Each row was made from one path, in order. Every step used is in the known rows, and no mark comes twice. Write each row's path.
Known rows
sulez tinur movor fasi kagul: [ 35.4  -2.4 -15.9  -4.3 -24.0   7.1  19.8 -43.4  19.8 -20.4  14.8 -37.0
 -17.6  -8.6  -4.3  -8.5  -6.0  -0.9  10.0 -35.0  13.4   3.2  -7.6  20.8
 -13.3 -15.3   8.1  -1.1  -2.3]
fasi kagul tinur debul: [  2.7  -4.8  -2.2  17.4 -21.2  -8.0  24.0 -34.8   5.5 -12.0  16.3 -24.5
 -14.1  -0.9   1.8  -8.5  -9.4   7.1 -15.3 -21.8  19.8 -17.4   8.9  33.7
 -21.0   6.8  12.5   0.0  -6.2]
kagul tinur: [  8.0  -3.7  -4.9   4.0 -16.7   1.5  11.7 -40.1  24.0  10.0  35.7  -8.0
  -1.1   3.7  14.0 -13.5 -15.2  -5.5 -23.2 -23.2  23.9 -12.9  -6.6  36.5
 -19.5 -12.4   6.2  -5.8   5.1]
naripu livinan: [ -4.9  -4.4 -17.6  13.3 -23.5 -12.4   9.6 -41.3   5.5 -18.9  32.1  -7.4
  -3.5   8.8  -6.9  -2.9  -9.0   8.5  -8.6 -31.5  10.4  -7.4   9.0  18.9
 -18.7 -18.3  10.0 -13.7  25.8]
rore tinur debul: [ -6.2 -19.6  -0.1  24.3 -30.5  -8.0  23.1 -34.2  -6.5 -24.2  16.3 -18.7
 -31.4  10.4 -15.7  -4.9 -11.7  13.0 -11.7 -34.1  13.3 -18.2  16.0  41.6
 -17.4   2.4  22.2 -20.0  -1.3]
rore tinur debul voluf naripu livinan: [-10.9   5.4  -9.5  22.6 -17.2  -7.1  14.2 -30.1 -13.1 -33.1  33.8  -5.7
   1.8  19.9   4.1   4.3 -11.1  -2.1  -4.8 -26.7   3.8   6.4  11.5  27.6
 -11.8 -23.4  11.2 -17.5  38.6]
livinan naripu voluf sulez tinur debul: [-23.0 -16.8 -11.8  21.0 -26.6   0.0  13.6 -32.2  10.7 -34.4  18.4 -17.9
 -27.5   1.3  -6.0   0.5 -21.0  -9.4 -24.0 -35.2   2.4 -29.6  13.3  27.2
 -18.7  11.4  14.3 -20.5 -13.6]
rimobu fasi: [ -4.4  -8.9 -25.2   7.2 -14.1   3.7   8.1 -51.6  11.1 -18.7  22.3 -13.6
 -24.4  -0.3  -1.4 -20.3  -6.1   2.9   1.5 -49.7 -19.8 -12.8  -2.0  28.5
 -32.9 -19.3  -4.4 -20.7  -2.3]
fasi kagul tinur debul voluf: [-20.5  -3.0  -4.7  -1.2 -24.2  -6.9  37.5 -36.5   1.0 -18.7  21.1 -15.0
   0.4   1.2  -8.1  -7.5 -19.1 -19.1 -21.0 -27.5   8.5 -10.5   6.3  40.9
  -9.7 -16.4  -0.9 -16.5  16.6]
voluf sulez tinur movor fasi kagul: [ 31.0  -4.1 -21.0  -5.0 -21.2   4.4  17.5 -39.7  18.2 -19.9  18.5 -34.4
 -20.4  -8.3  -6.1 -10.5 -10.5  -5.1   6.8 -34.8  16.4   1.6  -2.9  17.2
 -10.6 -17.1   6.4   4.5  -2.1]
rore tinur movor fasi: [ 32.5 -19.6   4.0   2.3 -24.1  10.6  19.9 -42.5  14.3 -12.2  26.1 -18.7
 -22.4   8.3 -19.0  -9.5 -12.7  13.4  10.4 -37.8  15.2   6.7   1.2  32.6
   2.0 -19.1   5.4 -14.6  -0.3]
livinan naripu voluf debul: [-27.5 -37.8 -30.1  -8.6 -16.6  12.7  16.8 -28.5  30.7 -33.6  49.8 -16.0
 -31.3  -7.7 -56.6   0.8 -23.7 -15.3 -28.6 -48.5  -1.8 -13.6   2.2  15.4
 -10.3 -11.3   7.7 -17.0   2.9]
voluf debul tinur movor fasi kagul: [ 27.9  -8.0 -18.5  -7.2 -18.4   7.3  22.2 -37.3  21.1 -19.6  20.0 -32.8
 -17.2  -9.1 -23.0 -12.7  -5.6  -2.6  12.7 -35.4  15.4   4.2  -8.4  16.3
  -9.6 -21.9   0.4  17.7  -0.7]
movor fasi kagul tinur debul voluf sulez: [-19.3  -7.1 -20.0  -2.9 -16.1  -9.7  25.4 -29.2   3.8 -16.0  36.3 -10.5
 -12.5  -0.5 -16.0 -11.0 -26.6 -25.5 -22.4 -29.4  17.5  -8.7  15.9  25.6
   0.1 -22.2  -6.5   4.0  10.6]
kagul fasi: [ 30.2  10.3 -10.5  13.6 -25.9   1.8  14.4 -42.0  25.7   0.3  38.6  -7.3
   0.0  -5.7  -2.1 -16.2  -9.3  -4.6  -4.8 -36.3   2.9 -20.0   9.3  29.4
 -19.4 -13.9   3.8 -21.1 -11.7]
movor fasi kagul tinur debul: [ 12.7  -3.4   0.7  18.3 -21.4  -4.8  26.7 -35.6   7.5 -10.6  19.9 -26.3
 -12.6  -0.8  -3.1  -6.4  -6.4   8.4 -10.4 -21.4  22.0 -10.4   6.6  32.1
 -18.7   3.2   9.9   4.8  -9.3]
rimobu fasi kagul tinur debul voluf sulez: [-28.5 -10.0 -27.7  -1.0 -11.5 -11.4  22.6 -28.8  -2.1 -18.1  31.0  -9.1
 -15.5   0.3 -11.1 -19.1 -26.5 -24.9 -22.5 -34.9   6.9 -14.2  17.1  28.2
  -8.6 -22.5  -7.2  -0.3  10.9]
debul voluf sulez tinur rore: [-16.3 -15.5 -12.2  11.4 -28.0 -10.8  13.4 -30.1  35.9 -37.5  19.3 -10.7
 -16.5 -15.7  14.9 -22.8 -24.9 -29.7 -20.5 -22.9  -5.7 -11.5  -7.6  42.7
 -11.4  -1.5   8.0 -18.0  -0.6]
sulez tinur debul: [-13.5  -6.9  -3.1  26.6 -29.5  -2.5  14.3 -43.2  10.8 -31.5   1.8 -18.8
 -16.2  -2.0   4.2  -2.0 -10.6   1.5 -20.1 -31.7   3.9 -26.2   2.3  30.9
 -24.0   7.4  14.8 -18.1 -12.7]
rimobu fasi kagul: [ 13.7  -0.5 -35.2  -2.4 -17.9  -0.5  16.0 -45.6   9.1 -21.2  19.3 -33.0
 -26.8  -8.4  -1.8 -17.6  -2.1  -2.6   7.9 -44.6  -7.0  -6.4  -2.8  22.6
 -34.9 -18.4   4.3  -7.0   2.1]
naripu voluf sulez tinur: [ -6.2 -14.1 -32.1   7.8 -26.2   2.9  -0.3 -33.8  21.7 -18.7  30.2  -9.4
 -20.4   0.8   4.3 -10.7 -25.2 -27.1 -29.0 -37.2  12.3 -26.4  -4.2  21.7
 -20.2 -12.6  18.7 -12.8  -4.9]
sulez voluf debul tinur movor fasi: [ 20.9 -12.3  -2.8  -6.2 -19.4  15.1  18.1 -38.9  32.5 -19.4  22.4 -12.4
 -18.7   1.8 -21.8 -18.4  -9.6  -1.7  14.3 -38.4   7.7   0.5  -8.4  20.2
   3.4 -21.8  -4.4   2.1  -5.1]
rimobu fasi kagul tinur: [ 21.4  -0.7 -21.9   3.4  -9.8   1.5  16.5 -36.0  15.4   6.7  29.8 -22.2
  -5.4   0.7  15.7 -23.0  -6.3  -5.9  -7.8 -29.2  14.3  -6.8  -9.6  34.2
 -34.1 -18.9   5.3   5.5   3.3]
movor fasi kagul tinur rore: [ 24.3  -9.7  -1.4   8.1 -24.0  -8.8  23.0 -29.3  38.8 -15.1  31.8 -24.5
 -14.4 -15.1  12.7 -23.0 -11.6  -9.4  -4.1 -12.1  10.0   4.3  -9.3  44.5
 -13.8   2.8   9.3   0.7  -4.3]
tinur movor: [ -3.8 -23.2  -0.2  -7.2 -20.4   3.0   9.0 -49.2  16.5 -21.8   7.1 -13.6
 -24.1  -0.9  -2.1 -15.5 -24.6  13.7  -3.1 -38.3   2.5 -16.6   8.6  29.4
   4.6  -0.9   3.7 -28.2   3.1]

Which path is each row?
[-24.9 -15.2 -32.8 -13.1 -17.1   5.7  15.8 -32.4  38.5 -38.8  27.9 -10.7
 -32.3  -9.9 -31.7 -17.8 -13.2 -17.5 -20.6 -49.2  -2.5 -13.2  -4.5  13.8
 -10.9 -18.9  12.4 -19.2   9.5]	sulez voluf debul
[-18.9 -23.1 -23.0  -1.0 -19.4  13.1  11.8 -25.8  31.8 -17.1  41.5  -4.2
 -15.1   2.3 -35.2 -11.8 -16.2 -25.4  -8.7 -38.9   6.6 -21.1 -12.5  20.0
 -16.9 -21.1  -2.0  14.9  -0.8]	livinan naripu voluf debul tinur
[-22.9  -4.8 -26.4   4.9 -22.6   0.7   6.6 -37.2  19.9 -21.9  20.3  -5.5
  -3.8  -1.2  11.2 -10.9 -25.0 -36.0 -31.5 -37.7   7.2 -20.2  -8.1  28.1
 -18.5 -25.4   4.4 -15.3   7.2]	debul voluf sulez tinur
[ 15.0 -18.9  -2.6  -6.9 -12.5   2.8  14.5 -38.1  15.2  -4.5  10.7 -20.3
 -12.5   0.9  10.3 -23.8 -21.9   9.5  -5.3 -28.6  17.9 -10.8   2.3  33.7
  -3.2  -3.9   6.9  -9.2   4.2]	fasi kagul tinur movor
[ -0.3  16.7 -18.4  10.7 -18.7  -1.8   2.2 -35.4  10.7 -35.0  35.5  -5.9
 -12.5  14.3  19.1  -1.3  -6.5  -3.9   4.1 -30.0  -3.1   1.7   7.6  14.5
 -13.6 -15.3  17.2 -26.1  33.3]	sulez voluf naripu livinan
[ -3.8  12.1 -16.7  21.1  -7.9  -6.3  15.2 -29.6 -11.9 -28.1  31.7 -11.0
   8.6  14.5  13.4  -3.4  -6.3  -3.6  -0.1 -25.9  -1.8   8.9   6.6  23.5
 -20.4 -24.9   3.4  -5.1  33.9]	rimobu fasi kagul tinur debul voluf naripu livinan
[-14.3 -21.4  -7.3  11.0 -23.6  -6.6  14.8 -26.8  43.2 -31.7  24.6  -7.7
 -17.6 -15.9  -9.7 -27.0 -14.4 -18.3  -4.8 -21.4  -2.2  -9.9 -14.0  36.8
 -11.5  -3.9  -0.3  12.0  -5.2]	voluf debul tinur rore
[ -2.5  10.7 -12.9  19.1 -15.2  -3.4  -0.4 -39.4   3.3 -27.9  36.8  -6.1
  -2.0  11.4  12.6   5.8  -8.1   4.2  -2.0 -26.4   3.6   3.6   6.4  15.3
 -14.1 -17.1   9.4 -12.6  30.1]	voluf naripu livinan
[-21.5  15.8   1.5   7.4 -17.4   8.7  12.3 -44.5   5.0 -40.0  27.6  -9.3
  -8.6   2.9  14.9   9.6 -18.1 -19.2  -8.1 -27.0  -9.5   0.8   4.2  29.2
  -0.7 -10.6  -1.1 -25.9  18.6]	tinur debul voluf naripu
[ 29.2  -3.9 -22.1 -13.4 -20.5   8.0  23.9 -34.4  26.3 -24.5  19.5 -32.3
 -25.0  -7.1 -18.0 -17.6  -4.3  -7.9  17.0 -37.8  11.8   2.8  -7.6  15.6
  -9.3 -20.4   6.3   8.4   0.8]	sulez voluf debul tinur movor fasi kagul
[-18.7 -13.5 -19.9   4.9 -16.4   6.8   8.8 -32.7  29.9 -14.3  27.0  -0.8
  -5.7  -2.0 -24.1 -17.2 -10.2 -19.1  -9.8 -35.7  12.1 -18.9 -18.0  20.2
 -18.4 -28.3  -6.5  26.9   0.8]	voluf debul tinur
[ 39.1  -8.4 -14.8  -5.8 -24.7   4.1  23.7 -39.2  11.4 -17.0  21.9 -37.2
 -25.0  -2.3 -13.7  -9.7  -6.3   4.8  14.0 -36.2  17.6   6.6  -0.3  25.7
 -10.4 -17.9  11.6  -2.2   3.4]	rore tinur movor fasi kagul
[-17.0  10.8   0.9  11.0 -18.0   8.6  14.6 -38.0  -1.9 -38.0  29.6  -9.8
 -11.7   9.2  12.8   7.3 -17.8 -18.1  -7.5 -28.7  -5.4   3.2   4.8  35.6
  -3.0 -14.6   5.2 -26.6  21.6]	rore tinur debul voluf naripu
[  6.0  15.2  -9.0  19.3 -12.5  -4.2  18.1 -30.3  -6.0 -25.8  36.8 -12.4
  11.2  13.7   7.9   4.3  -6.2  -4.5  -0.1 -20.2   9.2  14.7   5.6  21.2
 -11.9 -24.9   4.7  -0.7  33.4]	movor fasi kagul tinur debul voluf naripu livinan
[-20.2  17.3  -0.2  12.2 -17.7  10.8  10.4 -42.4   6.8 -41.5  22.2  -9.5
  -4.2   2.9  22.1   8.9 -17.4 -23.6 -11.2 -27.9  -9.5  -1.0  -2.3  30.2
  -5.7 -11.9   1.7 -25.7  16.0]	sulez tinur debul voluf naripu
[ 32.3 -12.5   7.9  -0.2 -17.4  11.9  17.8 -45.5  24.5  -2.8  27.2 -16.3
  -8.6   2.8  -7.7 -11.0 -13.1  10.4   3.6 -29.6  18.4   4.6  -3.5  28.6
   2.9 -15.6  -3.3  -4.6  -4.4]	kagul tinur movor fasi
[ 35.4   3.4 -10.9   0.5 -16.7   3.9  20.5 -36.1  23.3   9.8  37.3 -24.5
  -0.9  -0.9   7.6 -12.0  -6.2  -7.0  -8.2 -21.6  29.8   1.5 -11.2  30.6
 -21.5 -19.0   6.6  11.0   2.7]	movor fasi kagul tinur
[-33.4  -5.9  -2.5  -0.7 -29.9  -6.7  33.6 -44.8   1.9 -30.8  18.7 -10.4
  -7.4   0.1 -17.1  -2.4 -21.2 -16.2 -19.8 -34.4  -2.7 -14.3  11.1  37.5
  -3.9 -14.2  -3.2 -29.9  15.6]	tinur debul voluf
[-11.4 -24.7  -9.9  -9.6 -14.6   8.7  10.4 -32.9  26.7 -24.7   6.2  -5.3
 -21.5   2.0 -11.9 -30.3 -20.3  -3.6   3.1 -40.2   3.2 -19.8  -4.1  24.2
   1.8 -12.8  -0.1  -3.1   2.2]	sulez voluf debul tinur movor
[ -0.1  20.8   1.8   7.6 -13.5  11.0  18.3 -38.5   5.4 -30.7  32.2 -16.2
  -1.5   3.3  16.3   8.0 -13.0 -20.5  -2.8 -22.1   0.1  11.1  -1.2  29.7
  -2.8 -16.1  -1.6 -10.3  16.4]	movor fasi kagul tinur debul voluf naripu
[-11.8 -23.2 -33.5  -8.0 -24.5  -5.7   4.3 -32.4  14.1 -14.9  52.9  -6.4
 -40.1   1.4 -23.9 -10.2 -33.3 -18.4 -23.5 -36.4  16.3 -24.1  20.2  14.9
  -0.4  -8.6  11.9  -9.7   0.9]	naripu voluf sulez
[-17.2  -7.7 -24.8  -4.1 -19.4   8.0  11.0 -28.4  37.9 -20.8  26.5  -0.4
 -16.5   0.6 -17.8 -24.9  -8.6 -26.9  -3.3 -38.8   5.8 -21.4 -17.1  19.2
 -17.6 -26.5   1.2  13.3   4.0]	sulez voluf debul tinur
[-35.6 -16.5 -20.3   0.4 -20.9 -12.4  21.5 -29.0  -3.6 -23.1  33.6  -3.7
 -22.0   5.4 -20.3 -11.1 -31.2 -23.0 -26.7 -36.5  12.0 -16.7  22.1  31.6
   0.1 -21.2   0.1 -12.5  15.8]	rore tinur debul voluf sulez
[ 19.2 -16.6   0.5  -0.1 -17.2  14.2  16.6 -41.8  27.2 -14.4  23.5 -12.9
 -11.2  -0.2 -26.1 -12.8 -10.9   3.8  10.3 -35.7  12.2   2.2  -9.0  20.9
   3.3 -23.3  -9.8  11.3  -7.0]	voluf debul tinur movor fasi
[-16.7  18.1  -4.2  -1.7 -16.9  12.1   7.2 -46.8  12.8 -33.8  34.8  -6.5
  -6.4   2.4  18.6   8.3 -19.1 -25.7  -7.7 -29.4  -9.3   4.2  -2.8  28.1
  -1.1 -19.7  -2.7 -27.6  24.7]	debul voluf naripu
[-31.5  -4.0  -5.1   5.8 -30.2  -3.4  31.1 -42.5   4.4 -33.2  11.4 -10.8
  -0.6   0.3  -5.7  -3.8 -20.3 -22.9 -24.1 -34.7  -2.6 -16.9   1.6  39.0
 -11.9 -15.7   0.8 -29.2  12.2]	sulez tinur debul voluf
